Every row comes from one small tree of marks. The marks that hang from a mark follow it in brackets, in alphabetical order. Every link used is in the known rows. Which tree was each row made from?
Known rows
fusuzir{tosu{zuvif{degiz volaz}}}: [-1.58  0.17 -0.60 -0.57 -0.69 -1.15  4.34  1.06  1.47  3.01 -3.53  2.87
  0.96 -1.89  0.43 -3.61  2.69  0.35  0.30  2.04  1.58  1.32  2.44  4.29
 -0.61]
vuvub{degiz{fusuzir vezag} tosu{zuvif{volaz}}}: [ 2.07  2.80 -2.08  1.05 -1.87 -1.55  1.40  0.09  0.59  5.48  1.28  0.98
 -2.56  2.25 -1.20 -0.12 -0.15  3.64 -1.14  1.58 -3.21 -0.20  0.32  1.96
 -1.33]
vuvub{degiz{vezag{volaz{zuvif}}} tosu}: [ 1.01 -0.72 -0.99  0.64 -0.93  1.24 -3.01  0.46  2.93  0.29  1.31  1.65
 -4.47  4.13 -1.21  0.86  0.58  2.19 -2.99  0.07 -0.44 -0.27  1.08  3.35
 -3.52]
fusuzir{tosu{zuvif{degiz volaz{vezag}}}}: [-1.19 -0.61 -0.04 -0.11  0.96  1.09  4.75  0.23  2.22  1.86 -2.71  2.69
  1.77 -0.67  2.37 -4.84  1.74  1.33  0.64  1.50  2.74  1.59  2.94  3.42
  0.57]
zuvif{degiz{fusuzir vuvub}}: [ 1.13  1.92  0.71 -1.75 -2.22  0.61  2.10 -0.12 -1.67  1.31  2.50  0.76
  0.40  1.12 -0.95 -1.96  0.13  0.57 -0.04  0.32 -1.99  2.57  1.33  0.52
 -2.13]
volaz{fusuzir vuvub{degiz{vezag} tosu} zuvif}: [ 1.27  0.45 -0.28  0.85 -0.40  0.65  1.51 -1.21  0.86 -2.28 -1.17 -2.07
 -3.40  2.40 -1.31  0.80  0.80  1.47 -1.53 -2.63 -1.61  1.53  0.70  1.57
 -2.48]
vuvub{degiz}: [ 2.38  0.76 -0.98 -2.56  0.04 -0.98 -1.21  1.71  0.96  0.52 -2.10  2.04
 -0.94  3.39 -1.53 -0.05  0.78  2.11 -0.73  0.90 -0.49  0.24  1.87  3.72
 -2.29]
vuvub{degiz{vezag{volaz{zuvif}}}}: [ 0.52  1.26  0.14 -0.56 -0.48  2.41 -2.34  1.21  2.61  0.80  1.68  0.77
 -3.95  3.67 -0.98  1.97  1.88  2.23 -3.15  0.07  1.25 -1.18  0.45  3.30
 -2.97]
vezag{tosu volaz{fusuzir vuvub zuvif{degiz}}}: [-2.82 -1.48  0.50 -2.15 -1.32  1.62 -1.69 -0.78 -1.71 -3.49 -1.77 -1.35
 -3.58  0.12 -1.21  0.16  3.52 -0.19 -1.83 -3.08  0.45  0.91  0.52  0.98
 -2.68]
degiz{vezag{tosu} vuvub}: [ 0.01 -0.32  2.22 -1.11 -1.53  4.24 -3.22 -1.09  0.18 -0.47  0.43  4.40
 -1.01  3.53 -1.89 -2.33 -2.46  4.02  1.34  2.31 -0.07  5.06  0.05  0.31
 -0.14]
fusuzir{tosu{zuvif{degiz}}}: [-1.06 -0.20  0.37 -1.04 -0.93 -0.62  2.93  1.56  1.78  1.60 -2.54  4.62
  1.34 -1.77  0.18 -2.95  0.66  0.91  0.40  1.88  0.18  2.48  3.36  5.41
  0.28]
vezag{tosu{zuvif{degiz{fusuzir vuvub} volaz}}}: [-1.60  1.95  0.06 -1.81 -2.73 -0.31  2.04 -0.77 -2.28  4.11  2.45  2.59
 -1.33 -0.98 -0.40 -2.70  0.09  1.81  1.36  1.14 -2.37  2.68  0.29  0.12
 -0.12]
volaz{fusuzir vuvub zuvif}: [-0.74  1.38  1.50 -1.81  0.06  1.33  1.35 -1.89  0.27 -3.88 -4.48 -2.16
 -1.37  1.01 -1.58  0.43  3.20  0.57  0.19 -3.18 -1.29  0.83  1.20  1.52
 -0.96]
volaz{vezag{tosu{zuvif}}}: [-0.55 -0.86  1.16 -2.39  0.77  2.22 -3.05 -0.55  1.49 -0.22 -2.55  6.02
 -0.10  2.22 -0.14 -2.37 -1.83  4.59  2.23  1.35 -1.14  2.80  2.17  2.50
  2.35]
vezag{tosu volaz{fusuzir vuvub{degiz}}}: [-0.01 -0.62 -0.94 -3.26 -0.10  0.78 -4.28  0.31 -1.89 -2.58 -2.44 -0.98
 -4.74  3.17 -2.19  1.34  1.19  1.35 -1.76 -2.61 -1.53 -0.03  0.56  2.26
 -2.39]
tosu{zuvif{degiz volaz{vezag vuvub}}}: [-1.30  0.36 -0.46 -1.11  1.46  1.38  4.91  0.56  1.44  0.89 -3.66  0.53
  1.00  1.41  0.83 -2.48  3.29  0.56 -0.30  1.06  2.94  1.60  0.85  0.73
 -0.89]
vuvub{degiz{fusuzir vezag} tosu}: [ 3.85  0.55 -1.43  0.11 -2.39 -0.47 -1.35  0.35  0.18  2.09  1.87  0.80
 -1.16  4.14 -2.01 -0.35 -1.61  4.03 -1.71  0.73 -3.15  1.15  0.42  1.81
 -2.24]
tosu{zuvif{degiz{fusuzir} volaz{vuvub}}}: [-1.04  2.50 -0.76 -1.93 -1.56 -0.77  4.89  0.74 -0.76  3.31 -1.41 -1.24
  0.39 -0.16 -1.33 -0.67  3.50  0.29 -0.96  0.68 -0.67  0.52 -0.69  0.96
 -1.39]
degiz{fusuzir vezag{volaz{zuvif}} vuvub{tosu}}: [ 0.03  1.11  1.09  0.81 -2.77  3.81 -1.75 -2.58  1.33  0.04  4.67  0.73
 -3.94  3.28 -1.45 -0.20 -0.95  1.91 -0.80 -1.11 -3.86  1.52  0.27  0.88
 -1.80]
vuvub{degiz{fusuzir} tosu{zuvif}}: [ 2.37  1.68 -2.17 -1.52 -1.85 -3.29  0.00  0.70  0.36  3.17  0.33  2.67
 -1.76  1.52 -1.43  0.11 -1.50  2.55 -0.29  0.23 -6.28  0.10  1.96  4.10
 -0.65]
vezag{tosu{zuvif{degiz{fusuzir vuvub}}} volaz}: [-1.81  1.20  0.34 -2.57 -3.00  1.25 -1.58  0.21 -1.70  2.84  3.80  3.90
 -3.28  0.03 -1.00 -0.75 -0.87  1.06 -0.07  0.46 -3.64  2.07  0.86  1.81
 -0.50]
volaz{fusuzir{tosu} vuvub{degiz{vezag}}}: [ 0.98  0.53  0.92 -0.33  0.13  2.02  2.27  0.02  0.43 -1.77 -2.44 -2.04
 -1.00  1.38 -0.52 -0.27  0.54  2.17 -0.93 -1.30  0.50  2.47  0.90  3.46
 -1.11]
volaz{fusuzir}: [ 0.91  1.50  0.18 -1.08 -0.04 -0.29 -1.22 -0.82 -0.64 -1.56 -4.61  1.10
 -0.66  1.56 -1.42 -0.64  1.44  1.34  0.03 -1.00 -1.63 -0.07  2.96  2.12
 -1.52]

Which tree is each row?
[ 0.51  1.03  0.82  1.39 -3.16  2.02  2.64 -1.71  0.34  0.88  5.14  0.79
 -0.80  1.07 -0.40 -2.01 -0.79  1.38 -0.64 -0.18 -2.56  3.67  0.73 -0.27
 -2.51] | volaz{zuvif{degiz{fusuzir vezag vuvub{tosu}}}}
[-0.63  2.79  2.38 -0.15 -2.19  5.05 -1.19 -1.90  1.18  0.63  4.97 -0.11
 -3.03  2.90 -1.19  0.85  0.29  2.20 -1.13 -0.94 -2.32  0.99 -0.31  0.70
 -1.19] | degiz{fusuzir vezag{volaz{zuvif}} vuvub}
[ 0.04 -0.54  0.84 -2.50  1.51  2.32 -0.18 -1.92 -0.39 -4.38 -1.28 -1.82
 -2.29  2.13  0.31 -0.61  0.68  3.08  0.68 -4.27 -0.70  1.80  1.09  0.84
  0.08] | volaz{fusuzir vezag{tosu} vuvub{degiz} zuvif}
[ 0.56  0.00  0.06 -1.44 -0.09  1.72  3.82 -0.34 -0.74  0.08 -0.70 -3.42
  2.15  2.79  0.20 -2.86  3.89  1.31 -0.99 -0.88  2.13  0.83 -0.76 -1.43
 -2.32] | zuvif{degiz{fusuzir} volaz{vezag vuvub}}
[ 0.25  0.62  1.33 -1.45 -2.40  1.27  3.64 -0.45 -0.88  0.81  2.45  0.62
  1.63 -0.56  0.14 -3.40 -0.37  0.57  0.87  0.05 -1.57  3.67  1.77  2.47
 -0.94] | zuvif{degiz{fusuzir{tosu} vuvub}}
[ 0.16  1.11  1.48 -0.28  1.63  2.70  0.40 -2.62  1.03 -3.34 -2.61 -0.20
 -0.89  1.67  1.00 -1.19  1.68  2.15  0.76 -3.41 -0.96  0.07  3.19  1.36
 -0.08] | volaz{fusuzir vezag zuvif}
[ 0.03  0.23 -0.44 -0.40  1.73  1.52  4.15 -0.97 -1.12 -2.03 -4.29 -3.38
  0.48  1.67  1.03 -2.64  4.47 -0.28 -0.96 -2.10  3.17  0.62  1.35 -0.99
 -2.60] | zuvif{degiz volaz{fusuzir vezag vuvub}}
[-0.76  2.54  1.86 -2.04 -1.67  1.50  2.69 -1.34  0.94  1.89  1.14  2.76
  0.35 -1.10 -0.40 -2.08 -2.10  2.09  2.76  0.09 -5.12  3.16  2.07  4.18
  2.40] | degiz{fusuzir{tosu{zuvif}} vuvub}
[-1.31  1.19  1.62  0.68 -1.30  2.90  4.65  0.67  2.12  2.46  1.06  4.67
  0.23 -1.21  0.92 -3.32 -1.41  1.36  1.05  2.70  0.64  4.98  2.37  3.68
  0.42] | fusuzir{tosu{zuvif{degiz{vezag vuvub}}}}
[ 0.26 -0.23 -1.87 -1.10 -0.10 -0.71 -0.99 -0.90  0.63 -3.34 -1.99 -2.24
 -5.52  2.37 -1.30  1.84  2.12 -0.74 -2.41 -4.10 -2.74 -1.12  1.77  3.09
 -3.32] | vezag{volaz{fusuzir vuvub{degiz tosu} zuvif}}
[-1.46  0.73 -0.89 -0.72 -1.04 -1.89  0.75 -0.24 -2.41  2.22 -3.61  2.42
 -2.00 -1.47 -0.48 -2.19  2.63  1.13  0.29  0.34 -0.25  0.66  2.23  1.38
 -0.97] | vezag{tosu{zuvif{degiz volaz{fusuzir}}}}
[-1.30  1.42 -0.12  0.12 -0.58  1.25  4.65  1.52  1.40  3.01 -2.92  0.71
 -0.10  0.87 -1.06 -1.09  3.39  1.00 -1.72  2.93  3.31  2.05 -0.81  0.90
 -1.81] | tosu{zuvif{degiz{vezag} volaz{vuvub}}}
[ 2.20  0.35 -2.11  1.49 -0.73 -0.02 -3.57  0.11  0.02  0.00 -0.72  0.86
 -4.93  4.08 -1.04  1.09  0.05  1.57 -3.10 -0.92 -1.83 -0.89  2.62  2.77
 -3.65] | vuvub{degiz{vezag{volaz{fusuzir}}} tosu}
[-0.03  0.67 -0.88 -0.87 -0.15 -1.24  0.92 -1.38  0.28 -1.88 -5.95  1.53
 -2.03  0.65 -2.01 -0.35 -0.03  0.37  0.49 -1.25 -4.49  1.57  2.55  2.83
  0.24] | volaz{fusuzir vuvub{tosu{zuvif}}}
[-0.90  2.27  0.25 -0.79  2.65  1.58  3.33 -1.70  0.45 -1.08 -5.77 -0.97
 -1.19  1.28  0.62 -1.37  2.73  1.19  0.99 -1.69 -0.20  0.10  1.74  0.67
  0.64] | tosu{zuvif{volaz{fusuzir vezag vuvub}}}
[ 1.13  0.00 -1.29 -1.04  0.14 -1.43  1.42 -1.24  0.55 -3.44 -2.56 -2.12
 -3.35  1.41 -1.15  0.42  1.52  0.28 -0.65 -3.62 -3.16  0.43  1.91  2.64
 -2.49] | volaz{fusuzir vuvub{degiz tosu} zuvif}
[-2.43 -1.44  0.87 -2.02 -1.76  2.63 -2.46 -0.62 -0.13 -1.13  2.41  2.96
 -3.65  1.05 -0.54 -1.55  0.98  0.12 -0.26 -0.37  0.36  2.32  1.03  1.57
 -2.29] | vezag{tosu volaz{zuvif{degiz{vuvub}}}}
[ 0.40  2.20  0.01 -0.47 -1.79  1.72 -0.45  1.38  1.81  4.06  2.79  1.31
 -2.63  1.18 -0.47  0.85 -0.71  3.71 -1.76  0.51 -2.27 -0.13  0.93  5.59
  0.29] | vuvub{degiz{fusuzir{tosu{zuvif}} vezag{volaz}}}
[ 0.63  0.39 -1.74  0.46 -0.80 -1.03  3.02 -0.80  0.08  3.17 -0.02  1.66
  0.46  0.91  0.88 -3.56  0.92  1.71 -0.13  0.44 -1.71  0.41  1.96  0.72
 -0.96] | vuvub{tosu{zuvif{degiz{fusuzir} volaz{vezag}}}}
[-1.50  0.96 -0.89 -1.64 -0.29 -1.01  4.39  1.29  0.82  1.97 -4.22  0.58
  0.06 -0.05 -1.18 -1.31  4.12 -0.46 -0.85  1.64  2.02  1.17  0.28  1.78
 -1.82] | tosu{zuvif{degiz volaz{vuvub}}}
[ 0.53  1.28 -1.19  0.11 -0.34 -1.58  2.42 -0.22 -1.84  0.63 -4.08 -0.73
 -0.50  0.19 -0.32 -1.95  4.83 -0.43 -1.42 -0.61  1.79 -0.52  2.55  0.73
 -3.51] | zuvif{degiz volaz{fusuzir}}
[-1.47 -2.56  0.11 -3.82 -1.28  2.54 -5.87  0.15  0.23 -2.85 -3.64  1.73
 -2.21  4.10 -3.24 -0.34  0.96  2.00 -1.04  0.38  0.27  1.78 -0.74  1.93
 -1.25] | vezag{tosu volaz{vuvub}}
[-0.84  1.15  0.22 -1.69  2.06  2.03  2.71 -0.73  2.21 -0.01 -4.80  0.70
  0.25  2.70 -0.26 -1.85  2.30  1.84  0.93  0.63  1.32  0.94  0.64  1.27
  0.63] | tosu{zuvif{volaz{vezag vuvub}}}
[-1.42 -0.69  2.25 -0.25 -2.01  3.78  0.33 -0.80  0.48 -0.28  3.20  3.22
 -1.36  0.88 -0.23 -2.48 -0.50  2.49  0.56  1.23  1.42  5.19 -0.04  0.03
 -1.35] | volaz{zuvif{degiz{vezag{tosu} vuvub}}}
[-0.30  0.32 -0.32 -1.93  2.30  1.15  4.73  0.18  2.98  0.55 -3.24 -0.39
 -0.05  1.13  1.44 -2.46  1.09  2.08  1.01 -0.16  1.32  1.58  1.00  4.21
  0.95] | fusuzir{tosu{zuvif{volaz{vezag vuvub{degiz}}}}}
[-1.99  0.91  0.13 -2.23  0.22 -0.16  0.26 -1.61 -1.43 -0.35 -5.94  0.37
 -2.23  0.07 -2.02 -0.78  1.96  1.90  1.38 -0.85 -1.33  1.36  0.27  0.95
  0.57] | vezag{tosu{zuvif{volaz{fusuzir vuvub}}}}
[ 0.26  0.23 -1.23 -1.50 -2.59 -1.77  2.72  0.50 -0.16  1.18 -1.15  1.32
  0.39  0.46 -1.88 -1.11  0.09  0.60 -0.84  0.42 -3.83  2.26  0.81  1.88
 -0.81] | volaz{vuvub{tosu{zuvif{degiz{fusuzir}}}}}
[-1.58  1.97 -0.11  0.72 -0.76  2.01  1.16  1.26 -0.08  0.65 -2.09  0.37
 -3.29  0.56 -0.85  1.39  2.94 -0.03 -3.09 -0.28  0.67  0.39  0.78  1.98
 -1.72] | tosu{zuvif{degiz{vezag{volaz{fusuzir vuvub}}}}}
